What can hang from each mark
C: Y
Y: C K P
K: Q T Y
V: J
Q: K
L: K
J: K V

Every row comes from one small tree of marks. The marks that hang from a mark follow it in brackets, in alphabetical order. Every link used is in the known rows. Which tree was each row made from?
In the rows, 100 means zero.
Known rows
J[K[Q T Y] V]: 95; 124; 77; 135; 108; 109; 136; 113; 139; 96; 105; 107; 146; 98; 59; 112; 115; 105; 113; 115; 129
C[Y[K[Q] P]]: 102; 101; 100; 101; 50; 100; 85; 81; 100; 97; 67; 47; 103; 94; 104; 93; 87; 123; 90; 78; 60
J[K[Q T]]: 101; 93; 89; 107; 96; 87; 118; 94; 126; 107; 105; 115; 118; 112; 95; 104; 90; 98; 112; 116; 133
Y[C K[Q T] P]: 104; 106; 97; 77; 108; 104; 93; 70; 48; 112; 89; 82; 25; 118; 90; 81; 76; 144; 99; 103; 53
J[K[Q T] V]: 96; 123; 83; 134; 91; 118; 135; 108; 121; 115; 94; 105; 125; 102; 67; 96; 117; 113; 121; 120; 113
C[Y[K[Q T] P]]: 102; 125; 91; 99; 58; 94; 90; 81; 109; 91; 73; 54; 110; 84; 103; 95; 77; 140; 87; 81; 67
L[K]: 94; 79; 117; 89; 78; 95; 100; 108; 72; 129; 99; 117; 96; 110; 144; 104; 104; 69; 107; 109; 139
J[K[Q Y[C P]] V]: 94; 93; 94; 128; 103; 124; 124; 99; 102; 105; 86; 89; 97; 125; 54; 93; 128; 85; 124; 114; 93
C[Y[K[Q]]]: 110; 89; 94; 111; 63; 92; 83; 92; 115; 94; 78; 67; 128; 92; 108; 107; 82; 111; 86; 78; 85
J[K[Y] V]: 85; 96; 95; 132; 86; 134; 127; 119; 113; 107; 97; 105; 129; 99; 76; 101; 135; 60; 121; 109; 113
K[Q T Y[P]]: 107; 128; 103; 86; 152; 64; 95; 108; 136; 77; 112; 102; 136; 86; 83; 117; 92; 145; 94; 94; 119
Q[K[Y[P]]]: 82; 76; 98; 81; 113; 85; 100; 101; 93; 90; 104; 96; 98; 90; 100; 101; 115; 101; 112; 82; 97
Y[K[T] P]: 84; 125; 103; 82; 70; 123; 103; 88; 60; 122; 94; 77; 55; 79; 114; 84; 92; 130; 97; 102; 65
Y[K]: 96; 74; 106; 96; 75; 118; 93; 105; 69; 126; 102; 95; 81; 92; 122; 103; 98; 90; 95; 100; 91
Q[K[Y]]: 86; 69; 93; 87; 123; 78; 98; 109; 104; 88; 113; 110; 116; 90; 103; 109; 112; 93; 109; 82; 115
J[V]: 99; 106; 125; 113; 97; 139; 97; 134; 88; 131; 92; 106; 114; 81; 98; 84; 149; 93; 121; 95; 83
J[K V]: 86; 98; 101; 130; 67; 145; 127; 113; 96; 128; 88; 102; 108; 102; 85; 84; 138; 65; 130; 114; 99
V[J[K[T]]]: 110; 116; 121; 103; 91; 103; 88; 115; 117; 90; 119; 130; 101; 90; 136; 96; 108; 65; 78; 112; 108
V[J[K[Q Y]]]: 118; 86; 121; 112; 105; 91; 85; 114; 129; 79; 119; 119; 112; 106; 120; 109; 112; 57; 73; 111; 117
V[J[K[Q T Y[P]]]]: 114; 117; 116; 106; 107; 89; 91; 109; 130; 75; 118; 120; 106; 97; 119; 106; 104; 81; 72; 112; 109

Which tree is each row?
107; 102; 87; 99; 100; 90; 101; 100; 95; 111; 110; 99; 98; 91; 105; 114; 77; 136; 88; 107; 105
Y[K[Q T]]
98; 82; 129; 75; 137; 103; 77; 106; 84; 93; 100; 105; 87; 105; 101; 90; 115; 72; 108; 82; 86
K[Y[C P]]
86; 106; 83; 71; 137; 77; 102; 95; 94; 78; 112; 111; 92; 89; 93; 97; 96; 122; 110; 81; 98
Q[K[T Y[C P]]]
94; 89; 90; 139; 98; 118; 128; 113; 126; 104; 96; 98; 133; 112; 61; 110; 130; 81; 118; 114; 120
J[K[Q Y] V]
99; 119; 76; 130; 122; 109; 129; 106; 128; 92; 103; 114; 127; 111; 55; 106; 111; 101; 116; 112; 119
J[K[Q T Y[C]] V]
94; 131; 95; 94; 50; 106; 89; 84; 101; 95; 73; 59; 105; 75; 112; 90; 81; 125; 90; 77; 63
C[Y[K[T] P]]
119; 86; 126; 111; 92; 97; 84; 110; 117; 96; 110; 119; 97; 108; 128; 99; 114; 63; 79; 115; 106
V[J[K[Q]]]
116; 115; 95; 95; 165; 54; 92; 119; 152; 73; 125; 122; 162; 86; 87; 130; 86; 135; 90; 93; 144
K[Q T Y]
85; 132; 89; 125; 78; 135; 134; 114; 109; 119; 97; 113; 120; 89; 82; 88; 124; 91; 124; 114; 108
J[K[T] V]
95; 80; 116; 73; 85; 132; 86; 75; 23; 126; 82; 80; 9; 119; 109; 68; 97; 97; 107; 97; 38
Y[C K P]
92; 62; 93; 81; 134; 78; 93; 103; 92; 85; 111; 115; 98; 102; 98; 105; 107; 87; 111; 79; 106
Q[K[Y[C]]]
96; 64; 102; 102; 108; 94; 107; 85; 108; 96; 95; 99; 91; 136; 80; 100; 100; 70; 116; 110; 113
J[K[Q Y[C P]]]
110; 111; 82; 106; 71; 85; 87; 93; 125; 86; 85; 74; 136; 83; 106; 110; 71; 129; 82; 79; 92
C[Y[K[Q T]]]
115; 72; 122; 85; 155; 78; 77; 99; 102; 87; 99; 96; 94; 123; 81; 102; 105; 104; 103; 90; 95
K[Q Y[C P]]
93; 115; 104; 70; 95; 123; 92; 75; 36; 116; 91; 90; 20; 104; 106; 72; 82; 123; 102; 98; 47
Y[C K[T] P]
116; 89; 87; 89; 126; 91; 90; 87; 71; 106; 106; 112; 62; 117; 96; 101; 69; 127; 94; 102; 88
Y[C K[Q T]]
102; 104; 92; 94; 120; 58; 109; 107; 116; 96; 116; 123; 132; 105; 118; 134; 80; 108; 91; 109; 169
L[K[Q T Y]]
94; 118; 99; 88; 82; 105; 103; 83; 71; 117; 93; 69; 60; 91; 99; 93; 86; 154; 94; 107; 72
Y[K[Q T] P]
109; 93; 129; 101; 98; 108; 82; 108; 103; 84; 113; 119; 82; 107; 126; 92; 115; 45; 79; 107; 94
V[J[K[Y[C P]]]]
103; 90; 83; 104; 129; 78; 112; 92; 132; 84; 113; 123; 120; 121; 81; 112; 81; 86; 108; 110; 138
J[K[Q T Y[C]]]
110; 116; 115; 105; 104; 95; 88; 118; 130; 75; 126; 132; 115; 87; 130; 106; 106; 59; 71; 108; 120
V[J[K[T Y]]]
97; 85; 113; 91; 72; 114; 98; 82; 57; 127; 83; 59; 49; 106; 102; 91; 99; 129; 99; 107; 62
Y[K[Q] P]
101; 116; 87; 103; 61; 97; 86; 96; 117; 90; 87; 79; 132; 75; 117; 104; 76; 114; 84; 75; 87
C[Y[K[T]]]
105; 96; 93; 81; 112; 109; 88; 92; 58; 110; 110; 117; 58; 104; 111; 92; 76; 105; 96; 97; 83
Y[C K[T]]
94; 106; 96; 81; 120; 75; 103; 106; 92; 95; 117; 135; 110; 106; 129; 120; 83; 80; 96; 101; 155
L[K[T Y[C]]]
